Each row was made from one path, in order. Every step used is in the known rows, and no mark comes twice. Write each row's path.
Known rows:
masap/riretu/lugas/nimik: -0.69 2.62 -2.23 1.70 -1.60 0.98 -0.23 3.48 1.55 0.90 -1.80 -2.53 -1.42 0.53 -3.08 -0.34 -2.79 -0.91 2.22 3.89 1.57 0.11 1.36 2.24 -1.14
lugas/nimik/mebu/riretu: -0.20 0.36 -2.90 0.45 -2.21 0.37 1.12 1.22 0.36 -0.31 -1.95 -2.09 -2.87 0.01 -3.76 0.07 0.55 0.27 -0.01 4.84 0.62 2.12 -0.05 3.46 -1.98
mebu/nimik/masap/riretu/lugas: -1.13 4.02 -2.87 1.01 0.11 -0.02 -1.83 3.12 0.67 2.16 -1.62 -2.79 -0.08 2.17 -1.69 -1.98 -1.35 -1.48 -0.55 4.18 2.75 -0.55 1.11 1.60 -1.87
nimik/masap/riretu/lugas: -1.02 3.10 -3.31 1.79 -0.39 0.36 -2.06 3.09 1.89 1.91 -1.60 -1.70 -1.24 0.34 -1.92 -1.81 -0.08 -2.42 1.02 3.14 2.05 -1.53 0.63 1.78 -1.71
masap/riretu/lugas: 0.28 2.93 -2.77 2.25 -1.83 1.72 -2.79 2.27 2.14 0.94 -1.73 -0.66 -1.13 -0.14 -2.79 -1.05 -2.01 -1.50 2.03 3.40 1.91 -0.72 0.93 2.35 -0.60
lakit/masap/riretu/lugas: -0.76 2.73 -2.87 1.70 -1.73 1.70 -2.33 2.41 1.48 1.21 -1.03 -1.27 1.52 -0.25 -1.49 0.30 -1.36 -2.11 2.81 4.26 1.30 -0.77 1.09 2.81 -0.25
nimik/lugas/riretu/masap: 0.14 2.45 -2.22 1.76 -0.47 -1.77 -1.84 3.56 0.50 0.79 -1.87 -3.88 -4.01 1.34 -2.97 -0.32 2.44 0.17 2.15 0.92 2.44 0.86 0.95 3.21 -2.57
gatut/lugas/nimik/mebu: -0.43 0.02 -2.83 0.14 -4.09 -0.33 0.39 0.67 1.56 0.54 -2.16 -1.05 -3.40 -0.08 -4.70 0.41 -0.06 -0.49 1.00 3.14 2.45 1.04 1.72 2.78 -1.93
riretu/lugas/nimik: -0.50 1.28 -2.62 2.42 -1.74 0.07 0.33 3.09 1.39 -1.17 -1.28 -2.91 -3.45 1.09 -2.99 0.29 -0.29 -0.54 2.13 3.70 1.00 -0.06 0.87 2.84 -0.76
nimik/masap/riretu/lugas/gatut: -0.64 3.02 -1.70 3.58 -0.24 0.99 -2.12 3.18 2.53 1.45 -1.07 -0.64 -0.55 -0.26 -1.46 -0.01 0.78 -3.09 2.02 4.10 1.24 -1.56 0.17 0.45 -2.16
nimik/lugas/gatut: 0.15 0.40 -1.17 4.15 -1.51 -0.16 -2.37 1.35 2.21 -1.39 -0.60 -0.83 -2.96 -0.67 -2.82 1.29 2.90 -0.97 3.31 4.33 1.40 0.02 -1.05 1.33 -1.78
nimik/lugas/riretu/mebu: 0.36 0.70 -2.04 2.08 -1.51 -0.88 -0.88 2.79 0.06 -0.88 -0.24 -1.46 -3.44 1.85 -1.69 -1.09 3.60 0.07 2.55 2.30 0.16 1.43 1.12 3.24 -2.62
lugas/nimik/mebu/gatut/masap: 1.25 -0.83 -2.97 1.04 -2.72 0.58 -1.26 0.76 2.48 -0.90 -3.19 -1.10 -0.74 0.15 -2.57 2.81 1.51 -0.91 3.06 4.03 2.21 -0.38 0.47 3.80 -3.60
mebu/riretu/masap: 0.47 2.11 -4.22 0.29 -0.97 0.21 -1.68 1.40 0.31 -0.42 -2.07 -3.27 -3.29 0.42 -3.89 -0.68 0.90 -1.30 -0.25 1.86 1.39 -0.20 -0.08 3.11 -1.38
gatut/mebu/riretu/lugas/nimik: -0.87 0.75 -2.19 0.04 -1.83 0.29 2.39 2.92 -0.50 -1.72 -0.42 -2.33 -3.63 3.74 -3.64 -0.08 -1.62 -0.58 0.73 3.00 0.47 0.18 0.14 2.60 -0.85
lakit/masap/riretu: -0.25 1.32 -3.22 -0.14 -2.36 1.40 -3.21 0.21 1.31 1.15 -0.80 -1.61 1.26 -1.32 -2.97 -0.07 -1.62 -2.19 2.34 4.66 1.48 -0.55 1.08 3.16 -1.09
masap/riretu: 0.70 1.47 -3.09 0.48 -2.51 1.51 -3.56 0.09 2.14 0.93 -1.59 -1.17 -1.15 -1.09 -4.14 -1.50 -2.29 -1.60 1.63 3.77 2.14 -0.47 0.90 2.69 -1.37
lakit/masap: -0.14 -0.02 -3.66 0.67 -2.58 0.49 -2.53 -0.12 1.13 -0.76 -0.29 -2.06 -0.65 -0.76 -2.94 0.78 0.69 -1.80 2.12 4.59 0.97 -0.76 0.49 3.66 -0.75
gatut/lugas: 0.84 0.05 -3.73 -0.09 -3.93 0.21 -2.89 -0.60 1.99 -1.07 -1.07 -0.99 -3.82 -0.04 -4.86 -0.10 -0.26 -1.98 0.97 2.03 2.34 -0.99 2.20 2.90 -1.16
lugas/gatut/masap: 2.46 -0.18 -2.54 1.82 -2.86 1.65 -3.12 -0.58 3.04 -1.93 -0.36 0.35 -0.90 -0.33 -3.99 3.12 1.32 -2.82 3.99 3.67 1.45 -2.24 1.09 2.96 -2.54
lakit/masap/riretu/mebu/nimik/lugas: -1.71 2.39 -2.14 0.38 -0.96 -0.56 -0.70 2.44 -1.26 1.22 -0.64 -1.88 2.58 1.62 -0.76 -1.18 0.85 -0.68 1.80 4.97 1.24 1.74 0.46 2.05 -1.68
mebu/nimik/lugas/gatut/masap/riretu: 1.12 2.39 -0.84 1.52 -1.35 0.61 -3.01 1.20 1.95 0.31 -0.93 -0.61 1.71 1.33 -3.01 2.04 -0.40 -1.36 3.41 4.54 3.38 -0.16 1.28 1.73 -3.28
lakit/masap/riretu/mebu/nimik/lugas/gatut: -1.33 2.41 -0.61 2.28 -0.76 0.07 -0.79 2.49 -0.68 0.72 -0.07 -0.70 3.23 1.06 -0.30 0.72 1.63 -1.28 2.80 5.91 0.36 1.61 0.00 0.59 -2.12
nimik/lugas: -0.29 0.46 -2.73 2.21 -1.71 -0.95 -2.22 1.23 1.74 -0.98 -1.27 -1.92 -3.70 -0.06 -3.24 -0.45 2.22 -0.28 2.27 3.41 2.23 0.16 -0.53 2.80 -1.31

Write each row's path:
0.43 1.30 -2.10 0.64 -1.60 0.56 -0.22 1.16 0.00 -0.69 -0.95 -1.09 -2.59 1.67 -4.40 0.57 0.12 -2.08 0.88 2.01 0.94 -0.72 -1.45 0.80 -1.65 -> lugas/gatut/mebu/riretu/masap
-0.24 -0.09 -0.82 1.65 -1.61 0.01 -0.26 1.24 0.42 -1.98 0.26 -0.21 -3.14 1.75 -3.52 0.97 1.66 -1.07 2.04 3.74 0.84 0.30 -1.77 1.12 -1.87 -> nimik/lugas/gatut/mebu/riretu
0.30 2.33 -3.95 0.94 -1.33 0.33 -0.69 1.49 0.42 1.11 -3.08 -1.54 -2.67 -0.40 -3.39 -0.78 1.83 -0.47 -0.51 2.64 1.90 1.15 -1.06 2.85 -1.44 -> nimik/mebu/riretu/masap
-1.88 2.72 -1.96 1.87 -1.99 1.13 0.97 3.76 0.89 2.67 -2.14 -1.21 1.78 -0.34 -1.46 0.85 -1.27 -0.62 2.74 5.38 1.39 1.37 0.56 2.66 -0.98 -> lakit/masap/riretu/lugas/nimik/mebu
-0.74 1.04 -3.82 0.26 -0.76 -1.36 -0.45 1.18 -0.68 0.01 -0.61 -2.45 -1.64 2.42 -1.91 -2.60 2.68 -1.42 -1.03 3.84 0.74 0.01 0.26 1.94 -2.45 -> riretu/mebu/nimik/masap
2.27 0.59 -3.33 0.01 -2.32 2.11 -5.15 -0.13 3.31 -0.41 -2.49 -0.53 0.96 -0.37 -2.80 1.42 -1.08 -2.72 3.27 3.01 2.61 -2.12 1.73 3.37 -3.32 -> mebu/gatut/masap/riretu
0.44 2.33 -2.80 0.01 -2.00 0.92 -1.73 0.77 -0.20 0.87 -1.36 -0.92 0.61 1.39 -2.78 -2.63 -2.01 -0.91 0.19 4.26 1.17 0.90 1.26 1.82 -1.62 -> masap/riretu/mebu/nimik
-0.77 1.49 -3.91 0.31 -1.09 0.08 -1.24 1.55 0.80 1.69 -1.07 -0.92 -0.94 0.12 -2.07 -3.19 1.42 -2.73 0.64 2.97 0.64 -0.68 0.42 1.71 -2.77 -> nimik/masap/riretu/mebu
0.41 1.82 -3.41 1.94 -1.24 1.25 -1.46 2.12 1.01 -1.93 -1.05 -1.74 -3.11 1.12 -2.48 -0.12 0.57 -1.03 0.61 3.38 0.38 -0.36 0.53 3.31 -0.37 -> mebu/riretu/lugas
-0.32 2.48 -1.21 -0.15 -0.84 -2.35 -0.33 3.18 -1.61 1.22 -1.31 -3.92 -2.71 4.85 -3.73 -1.29 -0.45 1.09 0.63 1.14 3.52 1.41 0.47 2.13 -2.53 -> gatut/mebu/nimik/lugas/riretu/masap
0.07 1.35 -0.73 3.36 -1.06 -0.76 -2.14 1.40 0.97 -1.21 -0.70 -1.85 -1.67 1.09 -2.68 1.08 1.73 -0.02 1.79 5.35 2.09 0.90 -0.63 1.12 -1.86 -> mebu/nimik/lugas/gatut
1.21 1.57 -1.32 2.23 -1.86 1.14 -3.18 1.28 3.18 0.03 -0.85 0.43 0.40 -0.53 -3.15 2.38 0.94 -2.36 4.98 3.60 2.68 -1.07 0.82 2.10 -3.18 -> nimik/lugas/gatut/masap/riretu
-0.51 1.59 -2.91 1.47 -1.06 0.56 0.93 3.30 0.35 -1.90 -1.11 -3.45 -3.53 1.85 -2.81 0.50 -0.08 -0.56 0.73 3.77 0.06 0.60 0.97 3.30 -1.02 -> mebu/riretu/lugas/nimik
-0.14 0.67 -3.19 0.79 -1.77 1.54 -2.96 1.15 0.79 0.14 -1.67 -0.61 2.56 -0.49 -0.12 0.05 1.04 -2.68 2.59 4.22 -0.35 -0.42 0.28 2.17 -2.06 -> lakit/masap/riretu/mebu/gatut
-0.28 2.71 -1.35 3.42 -1.56 2.30 -2.35 2.59 1.96 0.62 -0.49 -0.15 2.16 -0.77 -1.05 2.30 -0.58 -2.78 3.82 5.26 0.45 -0.86 0.52 1.34 -0.74 -> lakit/masap/riretu/lugas/gatut
-0.01 1.24 -3.13 -1.44 -1.79 -1.62 -0.63 1.63 -1.09 0.31 -0.16 -2.65 -2.40 4.28 -2.26 -1.66 2.05 -1.51 -1.21 1.62 1.01 0.59 3.98 2.50 -3.80 -> gatut/lugas/riretu/mebu/nimik/masap
0.11 -0.84 -2.87 -0.01 -3.04 -0.28 -1.89 0.83 1.96 -1.81 -2.23 -2.89 -3.44 0.79 -3.52 1.52 -0.08 -1.62 1.43 2.64 1.81 -0.60 2.03 2.49 -2.64 -> mebu/gatut/lugas/nimik
-0.28 0.23 -3.21 -0.84 -3.38 0.05 1.12 0.86 0.50 -0.38 -1.92 -1.51 -3.50 0.59 -4.48 0.48 0.27 -0.54 -0.38 3.29 1.53 1.81 1.78 3.20 -2.14 -> gatut/lugas/nimik/mebu/riretu
-0.62 1.55 -1.27 1.83 -0.59 -0.81 0.40 2.66 -0.19 -0.58 -0.88 -1.46 -3.18 2.00 -3.64 0.62 2.13 -1.25 1.58 1.86 1.58 0.20 -2.34 0.50 -1.91 -> nimik/lugas/gatut/mebu/riretu/masap
0.14 1.35 -2.96 -0.08 -0.57 -1.23 -0.64 1.97 -1.15 0.22 -0.19 -3.22 -1.91 3.68 -1.60 -2.24 2.32 -0.80 -0.75 3.30 0.22 0.80 2.24 2.84 -3.63 -> lugas/riretu/mebu/nimik/masap
-1.90 1.46 -3.18 1.91 -0.29 -1.35 1.02 3.81 1.15 -0.05 -1.12 -3.93 -3.64 1.71 -2.10 -0.32 1.68 -1.48 1.04 3.34 1.15 -0.78 0.51 2.35 -1.94 -> riretu/lugas/nimik/masap
0.64 2.79 -1.24 4.08 -1.55 2.33 -2.69 2.42 2.81 0.48 -1.16 0.36 -0.26 -0.73 -2.32 0.76 -1.29 -2.17 3.07 4.34 1.04 -0.84 0.34 0.89 -1.03 -> masap/riretu/lugas/gatut
-0.24 0.18 -2.68 1.27 -2.94 -0.14 0.41 1.01 1.32 0.43 -2.28 -1.64 -2.71 -0.59 -3.94 -0.03 0.25 0.28 1.31 4.77 1.69 1.34 -0.21 2.99 -1.69 -> lugas/nimik/mebu
0.59 2.34 -2.68 0.49 -2.08 1.38 -0.53 3.07 2.33 0.57 -1.55 -1.66 0.03 1.37 -3.30 1.27 -2.52 -1.89 3.73 3.00 2.29 -1.17 2.70 3.51 -2.12 -> gatut/masap/riretu/lugas/nimik
-0.68 2.52 -3.17 -0.80 -0.64 -0.30 -2.68 0.86 0.74 2.19 -1.45 -3.25 -0.06 1.11 -3.21 -2.50 -1.60 -1.59 -0.88 4.51 2.98 -0.26 1.16 1.93 -2.69 -> mebu/nimik/masap/riretu
-0.63 2.60 -2.03 1.18 -1.06 -0.43 -1.12 2.35 -0.44 1.01 -1.48 -1.27 0.04 1.72 -1.95 -2.58 0.09 -0.04 1.02 4.06 1.81 1.72 0.33 1.46 -1.85 -> masap/riretu/mebu/nimik/lugas
0.91 1.38 -1.47 2.52 -1.79 1.05 -1.51 1.97 1.88 -0.15 -0.62 1.62 0.92 0.20 -1.93 1.30 2.55 -2.57 5.18 3.13 1.05 -0.53 0.59 1.55 -3.23 -> nimik/lugas/gatut/masap/riretu/mebu
-2.24 0.95 -2.85 -0.45 -0.40 -1.04 3.12 3.73 -0.72 -0.67 -0.28 -3.44 -3.88 4.10 -2.98 -0.87 0.33 -1.56 -0.28 2.83 0.59 -0.56 -0.08 1.99 -2.02 -> gatut/mebu/riretu/lugas/nimik/masap
-0.14 -0.30 -0.60 2.60 -2.26 -0.48 -0.84 1.02 1.36 -1.27 0.00 0.21 -2.86 1.11 -3.76 0.68 1.25 -1.12 3.26 3.54 1.80 -0.40 -1.92 0.60 -1.54 -> nimik/lugas/gatut/mebu
